Every row comes from one small tree of marks. The marks that hang from a mark follow it in brackets, in the order of their numbers. Every link used is in the known rows. Which tree was each row made from?
Known rows:
Q_160[Q_758 Q_932]: [ -0.4   7.2 -13.3 -51.2 -12.3   9.9 -44.3  -3.5 -32.6  23.9 -19.0 -49.0
 -50.9  24.9  14.5 -29.9 -35.2]
Q_282[Q_731]: [ -0.8   2.6  18.1 -17.7  -5.7  31.8  -8.8 -26.9 -16.9  22.1 -28.9 -31.4
 -21.4 -13.3  48.0  19.9  51.1]
Q_758[Q_160[Q_583] Q_282[Q_731 Q_932]]: [-35.8  91.7  25.0 -34.4 -24.7  -5.6 -12.1   3.3 -29.7   1.6  23.7  -2.2
  -6.4  24.2   9.1  41.9  54.3]
Q_583[Q_160 Q_282[Q_731 Q_932]]: [-14.4 -26.3   6.4   3.7  48.0   6.1  62.3 -40.2  37.1  -7.3  12.7  22.0
  32.9 -43.5  19.0   4.9  51.6]
Q_758[Q_160[Q_932]]: [-46.8  48.7   4.6 -72.3 -24.5  -2.4  -8.5  16.6  -2.9   2.8 -20.9 -55.8
 -59.9  22.6 -19.0  -3.7  21.6]
Q_583[Q_160[Q_731 Q_758] Q_282[Q_932]]: [  4.3 -46.0 -14.2  41.8 -12.8 -16.3  48.8 -16.0  -5.1  11.0  37.4  30.8
 -14.0 -19.1 -11.1 -25.5 -23.7]
Q_160[Q_583 Q_731]: [ 30.9  -5.6  31.9  33.0 -75.2  -2.2  25.6 -22.8 -59.6  21.2  20.0 -25.2
 -25.7  25.6  33.9  29.4  -0.2]
Q_583[Q_160[Q_731 Q_758 Q_932] Q_282]: [ 19.5 -54.5 -37.4   8.9 -33.0 -22.4  26.0  16.1 -21.4   6.0  15.1  -5.9
   5.1 -12.6  -3.8 -51.0 -43.5]
Q_583[Q_160[Q_731 Q_932[Q_282]]]: [-17.4 -11.6 -14.5   1.4  13.4 -31.7  43.9 -19.5 -17.5  -6.2 -56.0 -40.8
  11.6  24.8  31.3 -45.2 -12.6]
Q_160[Q_731 Q_932]: [ -3.9  26.9   3.0 -16.6 -26.7  -8.2 -14.3   1.8 -45.3   8.0 -25.0 -40.3
 -34.8  35.7   9.4   2.0 -14.6]
Q_160[Q_583[Q_282[Q_731]] Q_758]: [ 58.3 -28.9  -4.3  -6.0 -45.2   5.2  -7.0 -25.3 -40.9  31.6  34.7  -3.2
   8.4 -22.9  55.0   7.6   7.2]
Q_282[Q_731 Q_932]: [-19.7  52.9  25.1 -20.6  39.3  19.6 -12.0 -46.1   0.6  11.3 -23.0   4.1
 -24.1   4.7  44.1  41.7  49.2]
Q_583[Q_160[Q_731 Q_758] Q_282]: [ 20.5 -89.0 -20.9  45.6 -52.6  -6.3  51.5   2.5 -19.3  19.4  34.8  -1.7
 -11.4 -35.3  -4.9 -46.0 -21.6]
Q_731[Q_282]: [-10.0 -37.6  16.1   3.9 -11.1  64.7  37.6 -18.2 -40.3  27.6  25.0 -47.9
 -52.6  -6.0 -60.0  10.7  44.4]
Q_282[Q_932]: [-39.4  26.2  36.7 -16.5  32.4  21.9  19.9 -49.3   4.6   9.8  -0.9 -17.1
 -53.7  17.4  -5.4  20.8  27.0]
Q_583[Q_282]: [-10.4 -50.7  20.0 -15.0  -2.5  27.3  46.8 -29.9   0.1  11.8  24.6 -38.3
 -22.2 -34.5 -21.8  -6.1  42.4]
Q_758[Q_282[Q_731]]: [-22.6   4.6  19.9 -15.9 -12.4  37.1 -14.8  -3.8 -39.2  13.9  -4.6 -43.9
  -1.7  -5.3  13.2   2.4  51.8]
Q_758[Q_282[Q_731 Q_932]]: [-37.7  49.3  26.9 -20.0  29.1  27.2 -17.2 -21.0 -24.9   5.9  -1.8 -12.1
  -3.7  10.6   7.5  20.2  49.9]
Q_160[Q_583 Q_758[Q_282[Q_731 Q_932]]]: [ 17.7  40.5  10.7  -8.2 -21.7   7.9 -41.0 -18.0 -58.0  25.8  29.9   3.2
   0.7  26.4  45.1  16.0  -3.9]
Q_583[Q_160 Q_282[Q_932]]: [-31.2 -49.3  16.9   6.6  42.2   7.8  90.3 -43.0  42.2  -8.5  33.0   4.1
   4.9 -32.4 -24.0 -13.5  31.0]

Write each row's tree:
[-20.4 -35.7 -18.3 -22.5 -12.6   8.4   0.5  18.0 -21.4   5.8   3.9 -46.5
  -2.8  13.8  -7.6 -64.2 -37.0]
Q_583[Q_160[Q_758[Q_282] Q_932]]
[ -6.9 -14.9 -27.0 -27.4  -7.7   5.6 -22.0  20.3 -27.0   7.3 -13.4 -29.3
  17.8   4.5  27.5 -49.4 -19.5]
Q_583[Q_160[Q_758[Q_282[Q_731]] Q_932]]
[ 46.6  13.6  -1.8  46.9 -60.8  10.0  -2.3 -13.9 -91.4  37.8  56.2  18.8
 -48.0  40.2 -18.0  32.2 -30.6]
Q_160[Q_583 Q_731[Q_282[Q_932]] Q_758]
[  2.1 -70.5   1.5   6.2   5.2  16.4  65.0 -22.4  23.9   1.7   8.6  -8.7
  35.0 -60.3  24.6 -13.9  54.4]
Q_583[Q_160 Q_282[Q_731]]
[  1.8  25.0 -23.1 -15.2 -53.9  -8.3 -60.8  35.8 -85.0  20.8  -2.3 -39.4
 -33.3  44.2  -8.9 -35.2 -53.4]
Q_160[Q_731 Q_758[Q_282] Q_932]
[ -6.3  42.3  17.8   3.4 -58.2 -33.0  38.3  -3.4 -25.6   4.5  45.7  11.2
 -33.7  12.4 -17.6  39.0  24.1]
Q_758[Q_160[Q_583[Q_282[Q_932]] Q_731]]
[ -0.4  -9.8 -37.8 -33.2  30.4 -19.8  -6.1 -21.7  -8.8   9.6 -67.0 -33.1
  18.9   6.8  70.1 -59.7 -14.9]
Q_583[Q_160[Q_758 Q_932[Q_282[Q_731]]]]
[ -0.6 -65.3   1.0  59.1 -42.0  31.6  73.1  -0.5 -36.7  16.0  22.6 -20.8
 -25.4  -8.3 -42.4  -6.8  16.5]
Q_583[Q_160[Q_731[Q_282]]]
[ 37.5   8.8   3.8  -7.7 -43.2 -28.4  19.9  -8.1 -51.2  -0.6  27.3 -18.0
  19.2  22.0  14.3  16.4 -13.5]
Q_160[Q_583[Q_282] Q_731 Q_932]
[  3.6  14.8  12.8 -32.3 -55.3  -5.9  25.2  -2.1 -10.6  10.5  26.9 -15.2
  -6.9 -22.9  18.0  31.2  59.3]
Q_758[Q_160[Q_583[Q_282[Q_731]]]]
[-33.0 -22.4  -7.0 -31.5  45.8 -11.9  51.8 -36.7  12.4  -8.2 -54.9 -58.1
  13.5  12.3  28.7 -53.0   5.6]
Q_583[Q_160[Q_932[Q_282]]]
[-19.9  68.1   3.7 -30.0 -86.8 -30.5 -14.4  47.8 -68.7  -1.5  20.6 -42.3
 -16.0  54.6 -21.2   8.2  -3.9]
Q_758[Q_160[Q_583 Q_731 Q_932] Q_282]
[-35.7  58.3  12.7 -63.8 -51.3 -10.3  -7.2  30.7 -39.5  -4.9  22.9 -59.5
 -14.1  41.0 -24.9  -1.3  13.2]
Q_758[Q_160[Q_583 Q_932] Q_282]
[ -2.2  64.0   3.9 -30.7 -80.6 -35.0  -6.1  22.5 -47.1   4.6   0.8 -31.4
 -38.7  47.1  10.5  24.0  -6.9]
Q_758[Q_160[Q_583 Q_731 Q_932]]
[ 18.2 -20.8  14.1  -2.3 -64.3  19.7 -12.0  -5.3 -65.6  30.5  45.6 -43.6
 -20.6  20.6  13.0 -17.8 -20.3]
Q_160[Q_583 Q_758[Q_282]]
[-13.6 -28.9   6.2  55.0 -10.5  22.9  69.5 -14.7 -23.9   9.6  25.0   3.9
 -26.4   6.0 -47.6   7.7  15.2]
Q_583[Q_160[Q_731[Q_282[Q_932]]]]
